Each row was made from one path, in order. Every step used is in the known rows, and no mark comes twice. Write each row's path.
In the rows, 128 means zero.
Known rows:
J-B-Q: [ 92 144 106 116 145 101 158  82 145 104 130 133 114 129 117 144 111 110
 158 117  43 106 118  78 120 131 115 145 144 120 100 146 125 118]
Z-J-H-F-M: [108 105  65 152 197  81 167 103 131  99 183 104  88 115 110 127 125 137
 112 153 153 142  88  80 135 123  93 108 139 135 140  94 141 124]
M-U-G-F-Z: [152 139 103  31 169 144 123  99 145 116  42 130 154 129 113 147 124  71
 167 144 128 173 103 135 136 122 130 139  98 114 117 161  94 119]
J-H-F-Z-W: [139 105  37  86 204  80 145 107 131 108  80 132 137 128 109 186 127 142
 128 139 150 167  77  94 156 154 168 117  34 114 149 162 100 119]
M-U-G-F-K: [152 129 107  85 167 147 134  95 139 113  76 131 174 129 119 139 122  71
 159 146 130 192 100 135 121 121 150 141 119 102 118 163  88 120]
H-F-G-U: [124 134  99 189 182 146 122 148 150 113  82  85 113 103 113 169 132 154
 143 128 126 181 114 107 172 112 162 130 137 128 128 100 121 114]
J-H: [135 113  43 131 158  76 137 103 133 103 114 128 112 133 114 138 104 149
 122 132 141 165 103 103 131 144 125 128 103 123 115 140 109 118]
K-W-Z: [129 125 122 111 158 108 140  97 141 104 109 151  80 124 119 170  77  92
 158 127 188 187 120 103 165 154 184 114  62  83 120 122 137 107]
U-G-F-K-W: [151 114 135 108 173 122 148 103 141  97 159 133 167 117 125 166 108  47
 173 137 150 203 116 128 125 126 186 156 103  84 108 132  69 102]
F-M-U: [123 130 119  46 156 138 149  98 134 135 121 120  66 135 108 127 106 111
 131 156 120 155 103 121 131 127 148  95 128 121 132 163 166 122]
F-Z-J-B-Q: [ 99 144 123  64 150 109 172  90 135  88 149 155 142 127 105 158 127 113
 156 131  46  52 113  54 126 128  83 128 141 139 113 115  95 120]
D-U-G-F: [154 160 121 109 168 150 124 117 148  74 109 114 181 150 133 126 124  78
 160 141 139  69 110 141 148 152 128 153 124 125 119 144  98 121]
U-G-F: [149 134 120 124 169 130 123 110 148 102 123 109 142 111 124 122 131  62
 171 131 136 159 128 127 134 118 131 159 112 106  93 127  99 110]
X-U-G: [157 145 149 102 201 130 138 120 152 101 103  91 147 125 121 106  91 138
 149 118 117 190 123 142 158 110 130 151 108 140 181 141 130 126]
H-J: [104 138 126  94 144 124 151 112 165 115 131 115  98 129 110 132 101 117
 135 129 101 111 128 147 110 130 147 132 133 104 126 115 117 108]
M-U-G-F-Z-W: [159 129 114  32 174 141 123  99 132 126  25 137 152 127 118 158 144  65
 169 143 128 185  98 131 149 126 178 131  58  99 124 173  99 115]
K-W-Z-F: [127 123 129 105 162 113 144  98 132 109  84 174  83 109 118 182  54  96
 161 134 176 210 110 105 156 157 181 102  62 156 154 106 132  98]
W-Z-J: [125 139 120 138 160 124 140 100 126  85 139 150  99 123 116 117 118 110
 146 131 172 105 126  68 156 141  94 111 104 107 111  90 131 118]
D-U: [135 164 124 109 147 148 126 121 140  78 104 137 150 166 125 140 100 130
 135 141 127  38 104 121 157 170 135 121 131 138 143 145 120 129]
H-J-Z-W-K: [122 106 156  88 151 119 160  92 139 121 111 148  66 144 126 155 130 100
 141 120  99  50 109 138 141 149 216 119 106 132 125 119 120 102]
Z-W-K: [139 116 118 126 161 131 125 117 122 123  96 156  75 130 112 156 131 102
 139 131 160  38 115 101 195 148 213 120  60 116 129 134 136 114]
G-U: [144 150 106 128 148 137 115 147 141 100 122 130 160 129 117 139 139 142
 132 122 112 179 106 108 155 106 132 131 131 113  95 135 136 106]
U-G: [133 131 142 105 159 123 121 119 145  97 124 108 134 114 124 107  98 110
 159 126 115 190 141 124 148 123 125 137 107 135 118 118 110 117]
H-F-M: [115 129 118  98 203 128 148 110 142 122 169 100  86 110 108 139 114 111
 136 146 144 135 103 107 146 132 144 112 113 123 150 144 156 122]
X-U-G-F-K: [177 138 129 110 215 141 145 110 149 100 136 109 190 131 121 133 118 100
 156 129 133 172 105 142 125 112 147 166 109  98 166 167  92 119]
W-Z: [140 145 104 106 161 127 128 101 137 100 109 147 108 128 117 128 106 115
 151 123 175 132 126  91 153 157 128 117  67  88 111 136 129 117]
H-F: [117 134 104 148 187 136 129 117 142 106  99 111 121 113 109 150 110 124
 140 129 144 127 107 106 166 143 133 131 119 126 154 126 128 127]
F-Z-J-B: [ 93 141 124  66 153  93 148  90 124  87 135 161 138 134 104 159 125 110
 150 137  99  80 101  70 131 141  80 116 116 141 138 103  86 118]
Z-F: [124 133 129 119 150 133 133 114 132 111  83 158 113 108 112 150  74 129
 147 137 112 153 109 112 133 145 131 113 120 213 155 109 116 106]
M-U-G-F: [142 134 107 102 163 146 117  95 142 118  44 115 136 124 121 127 122  73
 161 138 136 180 107 139 139 116 133 143 127 110 118 146 117 120]
G-F-M: [145 130 107  99 171 124 150  99 136 127 181 122  81 128 110 139 143  58
 147 149 146  97 107 110 110 128 148 130 119  81  97 155 130 106]
G-F-Z-W: [163 130 105  64 169 122 129 106 128 119  91 161 137 136 112 189 165  60
 157 138 137  85  96  99 140 146 186 137  48  71 106 169  87 103]
J-B: [ 89 141 104 122 145  84 129  84 130 104 110 140 116 136 113 142 112 111
 150 124 102 128 103  93 128 150 113 131 114 118 133 129 112 116]
Z-W: [132 121 131 122 150 120 125 115 124 117  93 142 106 130 122 151 130 112
 142 129 122 137 115  99 162 145 201 122  65  99 123 145 132 112]

Which path is each row?
[160 138 120  50 178 125 130 110 148 100 125 126 164 119 117 146 130  62
 174 136 131 145 121 119 132 121 126 151  83 111 103 144  73 111] : U-G-F-Z
[136 115  25  80 200  84 147 106 140 102  99 128 138 124 106 173 111 147
 127 138 150 157  82 101 145 144 120 124  74 134 147 150  92 125] : J-H-F-Z
[ 94 125 127 139 153  91 175  76 133  89 145 156  86 118 121 165  95  84
 166 124 125 142 117  58 145 142 139 124 111  92 108  93 138 110] : K-W-Z-J-B-Q
[149 128 128  84 183 126 143 105 145 115 184  97 110 113 122 112 131  53
 165 147 137 164 131 125 118 108 137 140 110 101  91 139 120 107] : U-G-F-M
[126 114  28 157 194  82 138 107 139 104  96 108 118 122 114 152 108 151
 122 133 159 177  83 106 149 144 123 130 105 131 144 132 118 124] : J-H-F
[143 140 106 139 159 144 122 127 137 112  65 147  99 105 121 160 101 149
 159 130 145 207 121  98 147 129 152 100  74 177 119  99 115  95] : W-Z-F-G-U
[109 121 158  88 140 111 157  90 155 107 126 129 100 144 126 138 109 115
 142 116  71 119 117 141 102 146 150 128 158 139 120 117 108 105] : H-J-Z
[123 122 142  34 172 143 147 101 133 133  95 130  96 107 113 125  72 109
 152 159 102 230 108 140 113 113 137  90 113 227 164 133 139 110] : Z-F-M-U-G
[128 125 135  24 169 136 146  99 140 128 123 102  94 124 118 103  98 104
 148 153 115 205 118 136 128 114 140 103 120 134 130 154 154 122] : F-M-U-G
[116 118 139 141 156 107 152  99 130  90 132 154  76 118 119 157  89  90
 153 132 186 162 124  77 166 151 152 108  96  96 122  85 136 110] : K-W-Z-J
[128 108 139 100 150 116 157 105 133  98 157 163 140 133 116 192  79 102
 147 137 135 173 104 109 134 155 204 125 101  98 135 144  90 110] : F-K-W
[127 115 137 121 162 112 168  96 126  82 171 179 136 128 120 174  91  97
 151 139 176 155 106  77 141 158 171 110  92  83 124 114 100 110] : F-K-W-Z-J
[170 126  93  64 179 126 130 109 128 124 100 172 109 135 104 191 165  51
 156 141 166   5  97 101 171 145 197 137  43  86 108 160  91 103] : G-F-Z-W-K
[172 145 126 120 210 138 135 113 153 108 102  92 153 125 120 122 122  98
 158 122 137 168 115 144 144 104 129 166 113 104 162 152 118 118] : X-U-G-F
[125 138 134  70 154 124 145 114 132  86 138 156 136 126 104 151 120 117
 142 141 113  78 116  75 146 133  97 113 120 142 127 100  96 121] : F-Z-J
[133 121  57 151 169  87 148  91 126  84 136 145 102 126 119 117 122 135
 130 134 185 146 111  66 141 148  86 114  87 109 108  99 124 117] : W-Z-J-H
[132 128 117 137 161 133 135 103 135 116  62 150  65 100 118 156  81 133
 166 133 155 168 134  94 138 158 153  99  68 186 138  92 106 105] : W-Z-F-G
[151 120  53 105 170  91 148  99 131  93 135 154 136 133 105 162 156  83
 142 145 149  81  85  81 124 132  96 135 114 105 100 122  73 111] : G-F-Z-J-H
[115 135 122  97 195 133 146 119 137  90 122 132 141 110 102 163 124 119
 141 139 137  84 101  81 164 141 100 118 119 150 157 102 107 128] : H-F-Z-J
[153 120 116  32 168 129 133 118 125 120  99 176 102 137 102 180 129 102
 146 137 146  29 108  95 190 151 202 111  28 127 133 151 101 113] : F-Z-W-K
[146 117 115 146 170 118 156  88 127  90 165 175 139 126 117 183 127  46
 157 144 194 119  97  84 127 150 166 134  99  57 104 116  85 100] : G-F-K-W-Z-J
[136 144 108 102 167 133 133 101 133 107  84 172 108 108 115 143  82 120
 158 132 163 160 111  96 139 155 125 101  59 176 141 117 122 107] : W-Z-F
[141 128  95  74 168 137 143  91 134 139 122 123  76 135 108 145 139  60
 144 155 143 123  94 121 116 124 149 118 128  82 107 171 146 115] : G-F-M-U
[123 110 134 136 158 111 146 101 136 119  66 153  47 100 119 198  53 110
 172 135 172 213 126 101 156 161 205  95  64 164 150  81 111  98] : K-W-Z-F-G
[172 121 119  52 189 132 125 112 134 115 109 146 132 118 115 159 150  48
 174 138 161  78 119 121 173 129 183 147  42 109 106 145  82 106] : U-G-F-Z-W-K
[116 128 118  60 209 143 145 104 143 127 107  82 102 108 112 122 106 105
 145 153 137 205 103 134 149 115 140 108 113 137 162 144 160 130] : H-F-M-U-G
[135 118  73  78 161  87 155 106 130  88 140 151 135 131 105 153 121 138
 127 143 128 114  95  75 135 135  88 116 112 145 122 112  80 120] : F-Z-J-H
[134 101  82 126 167  77 173  88 123  79 171 173 130 133 121 176  90 112
 138 142 186 195  95  81 122 158 160 109  82  87 128 117  94 110] : F-K-W-Z-J-H
[130 109 180  34 163 135 153  74 122 121  90 143 100 126 132 131  79 109
 165 142  70 229  91 128 111 136 140  85 142 251 154 135 135 109] : J-Z-F-M-U-G
[113 122 160 119 137 130 158 117 157 116  84 125 101 122 128 169 104 147
 147 124  45 192 109 146  97 115 173 108 167 215 128  81  91  86] : H-J-Z-F-G-U
[172 126 141 106 215 126 157 107 153 102 131 116 175 130 122 163 101  80
 160 130 148 213 100 147 139 114 184 164  98  94 174 153  98 111] : X-U-G-F-K-W
[169 156 130  45 177 147 125 119 135  81  88 137 197 156 129 157 142  68
 166 148 134  71  98 132 155 159 175 136  57 109 123 170  81 117] : D-U-G-F-Z-W
[159 120 121  97 185 121 146  93 141  94 151 146 158 119 128 158 108  42
 180 136 184 207 120 121 129 137 179 147  61  65  97 142  74 101] : U-G-F-K-W-Z
[113 114 124 148 204 124 165  98 129  84 150 152 141 110 115 183  98  99
 149 140 192 157  93  80 160 153 161 116  99  95 157 101 108 119] : H-F-K-W-Z-J
[185 140 135  62 220 132 141 115 144 114  85 114 169 130 119 152 142  88
 164 126 129 164  99 138 155 115 177 156  45  93 168 173 106 114] : X-U-G-F-Z-W
[155 121  75  88 183  94 143 101 140  86 142 125 162 118 118 136 141  81
 155 143 141 156 106 100 122 117  93 144  98 124  94 119  65 111] : U-G-F-Z-J-H
[111  91  72 181 190  78 173  98 128  83 158 135 135 116 114 177 102 132
 122 145 165 181  77  79 143 139 140 123 133 124 153  89  96 119] : Z-J-H-F-K-W
[145 129 131  31 159 121 131 116 124 113  92 163 131 139 112 179 132 109
 149 135 112 112 107  95 156 155 189 115  29 106 129 166 101 111] : F-Z-W
[158 142  96  65 167 128 133 107 142 110 113 152 137 134 105 175 143  64
 158 138 138  75 101 104 131 143 130 143  91  91 107 156  81 109] : G-F-Z
[105 101 181  73 148 110 186  84 145 106 127 171 120 132 128 193  62 104
 149 131  70 180  89 149  81 152 199 112 146 196 158 110  82  88] : H-J-Z-F-K-W
[133 106  31 138 199  84 155 105 135  95 133 129 161 131 112 162 110 153
 119 139 152 182  79 102 131 149 141 131  95 120 145 154  88 125] : J-H-F-K
[138 119 125  90 164 115 156  94 131  96 149 174 132 136 119 183  83  95
 156 134 175 181 110  99 139 168 198 113  63  75 125 151 101 107] : F-K-W-Z
[143 136 110  90 170 137 146  96 125  98 118 194 148 118 116 155  79 119
 154 137 158 168 105  98 119 165 141 102  62 163 144 140  86 107] : W-Z-F-K
[110 108  57 195 187  86 151 106 130  87 129 112 117 111 111 137 124 146
 115 139 156 136  91  79 148 133  87 124 140 147 143  84 117 126] : Z-J-H-F
[136 119 159 149 137 130 133 113 130 107  66 147 106 121 133 175 103 156
 160 122  59 201 101 101 133 128 162 104 159 246 128  96  99  95] : J-Z-F-G-U
